In the rows, 128 means zero.
Known rows, with every step that occurs
selis migem: [ 95 135 107 109 125 105 138 106 126 139 160 117  95 127 126 128 131 123
 116  51  74 150 104 117]
veta rufin kadi: [166 109 183 114 133 118 146 187 122 101 124 134 115 108 122 146 112 129
 146 156 158 115 142 195]
selis migem veta rufin deno: [144 120 147 129 130 132 131 109  99 186 110 113 104 118 112 101 142  97
  89  87 104 108 112  84]
migem veta rufin deno: [139 144 138 143 134 141 136 127  97 165  96 122 124 113 100 117 140 103
 112 127 135 106 132 105]
selis migem veta rufin kadi kuzat: [162 107 178 121 129 144 114 150  93 132 118  94  59  74 128 126 145 148
 106  84 117  69 110  74]
veta migem selis: [ 52 110  85 109 149 106 139 114 136 142 118 165  70  80 153 136 124 126
 166 127  46  92 129 144]
migem veta rufin: [ 96 173 130 146 143 149 134 109  74 164 113 130 108  98 112 131 131 102
 126 104 138  89 127 152]
rufin kadi: [130 125 132  96 134 105 138 159 141  73 132  98  98 103 127 175 123 161
 145 119 123 137 117 136]
migem veta rufin deno padu: [105 125 154 151 137 130 127 142 109 146  76  91 130 123 117  98 151 106
 127 142 132 108 136  98]
padu deno: [ 45 140 150 117 136 110 136  79 104 151 118 107 134 146 101 135 107 179
 136  94 141 194 123 146]
fimifa padu deno rufin: [ 66 133 118 130 144 168 113 102 176 141 112 110 154 126 108 142 129 185
 157 128 162 190 103 138]
kudodog fimifa padu deno rufin: [114 167 142 120 139 193 125  78 195 160 152  84 166 153 100 147 135 202
 136 102 185 217  87 146]
rufin deno padu fimifa kudodog: [139  84 140 127 117  93 119 154 153 103  99  97 152 145 145 137 127 109
 126 156 114 174 159  93]
padu fimifa kudodog veta migem selis: [144  88 115 122 129 125 113  77 115 143 133 203 115 111 191 148 104  96
 125 159 114  77 150 126]
padu deno rufin veta migem: [ 80 147  85 123 123 125 122 112 125 153 104 107 151 148 109 129 115 139
 126 138 172 153 119 167]
rufin deno padu fimifa kudodog veta: [165  83 150 136 112  98 112 129 137  97 119 114 169 170 155 114 134 113
 107 166 138 147 153  62]
fimifa kudodog: [137 125 120 132 129 132 134 148 141  87 164 158 113 134 126 162 115 139
 139  89 112 125 135 139]
kudodog veta migem: [135 149  85 125 128  93 144  74  91  93 164 167 125 150 148 130 136 131
 124 113 106  85 131 105]
fimifa kudodog veta rufin deno: [232  86 189 154 111 138 134 162 127  97 166 194 160 180 124 108 118 111
 102 148 163  85 153 105]
veta rufin: [130 145 155 136 130 120 152 155 101 136 141 152 126 124 109 125 115 107
 141 125 133 123 148 206]
veta rufin deno: [167 116 169 131 122 110 155 175 131 137 123 146 141 143  94 106 124 106
 127 148 132 142 154 158]
migem selis: [ 23 117 122 122 140 134 127 130 154 162 133 145  80  82 134 120 121 138
 147 108  66 123 111 148]
selis migem veta rufin: [111 142 133 132 137 142 129  90  79 184 124 120  92 105 130 114 136  91
 100  67 106  92 106 118]
rufin veta migem selis: [118 161  21 120 133 123 124 135 113 146 121 170  90 102 144 105 121 104
 148 154  50  69 117 134]
fimifa padu deno rufin kadi: [ 94 108 145 111 147 164 108 126 187 111  99  94 146 112 120 161 125 206
 161 156 183 178 100 126]
selis migem veta: [ 75 157  86 121 138 133 123  69  93 168 135  96  82 103 131 133 145 121
  97  35  76 117  88  75]

Rows
[ 55 138 106 122 129  87 123 108 114 119 104  83 135 116 155 142 127 112
 146 137 110 179 144 158]  deno padu fimifa
[168 125 134 146 118 140 127 118 123  78 192 180 134 165 137 138 121 137
 114  97 138  91 127  96]  fimifa kudodog veta
[166 204  88 119 140 177 136  86 170 122 184 123 139 138 111 153 142 176
 150  89 108 173  92 127]  kudodog fimifa padu
[188 123 101 121 121 107 126  71  92 105 146 189 142 138 173 167 107  96
 114 145 129  97 158 126]  padu fimifa kudodog veta migem
[139  96 171 132 120  92 135 167 123 141  83 112 160 137 127 102 125  88
 132 191 139 162 170 160]  veta rufin deno padu fimifa
[108 101 159 138 133 125 121 120 108 171  92  79 113 128 133  86 154  91
 101 100 102 111 116  70]  selis migem veta rufin deno padu
[154 119 156 104 119 112 124 193 140  50 139  93  66  79 116 164 138 200
 144 109 113 119 122  90]  rufin kadi kuzat
[152 205  88 126 127 206 112  94 182 162 152  93 178 164  95 125 133 184
 128 125 188 195  80 139]  kudodog fimifa padu deno rufin veta
[201 109 176 157 119 150 131 148 110  95 182 204 148 164 137 120 112 113
 118 128 167  69 148 145]  fimifa kudodog veta rufin
[126 160  48 128 139 163 108 102 152 135 102 135 160 133 120 127 125 162
 157 169 144 144 106 126]  fimifa padu deno rufin veta migem
[167  99 180 144 113  99 128 127 104 132 112 136 180 164 143  84 131  92
 102 189 169 126 160 114]  kudodog veta rufin deno padu fimifa
[100 184  46 134 107 147 122 175 162 126 145 109 142 129 102 128 132 101
 112 122 156 141 103 177]  deno rufin veta
[132 183 128 114 145 178 128  52 152 156 158 107 153 158 104 140 128 209
 148  96 141 207  92 119]  kudodog fimifa padu deno
[ 84 110 132 128 125  85 134 162 160  95 112  74 139 147 117 107 149 143
 138 130  93 173 135  82]  rufin deno padu
[166 194   5 119 124 103 137 124  86 107 136 152 121 133 129 125 123 103
 140 136  76  96 125 135]  rufin veta migem
[128  93 182 143 123 101 144 195 137 118 103 111 151 146 112  88 134 108
 137 165 129 145 160 143]  veta rufin deno padu
[110  98 159 113 112 135 118 223 196  61 136  68  84  77 109 171 146 182
 131 115 168 135 113 133]  deno rufin kadi kuzat
[178  70 194 140 119 107 128 185 133 125  95 131 162 143 139 116 115  82
 131 189 149 142 179 154]  veta rufin deno padu fimifa kudodog
[ 91 112 105 126 136 111 130  81 119 131 149 183  97 116 166 109 131 132
 135 130  82  60 123 101]  kudodog veta migem selis
[232 100 171 137 108 122 125 124 110 130 136 188 171 157 144 129 104  84
  91 177 175 119 169 131]  padu fimifa kudodog veta rufin deno
[ 78 140  48 127 121 143 118 170 172 151 119 139 109  98 137 116 131  96
 134 153 115  87 109 177]  deno rufin veta migem selis
[150  95 177 151 118 119 114 130 101 111 128 148 165 149 174 119 115  90
 126 175 166 112 167 156]  deno padu fimifa kudodog veta rufin
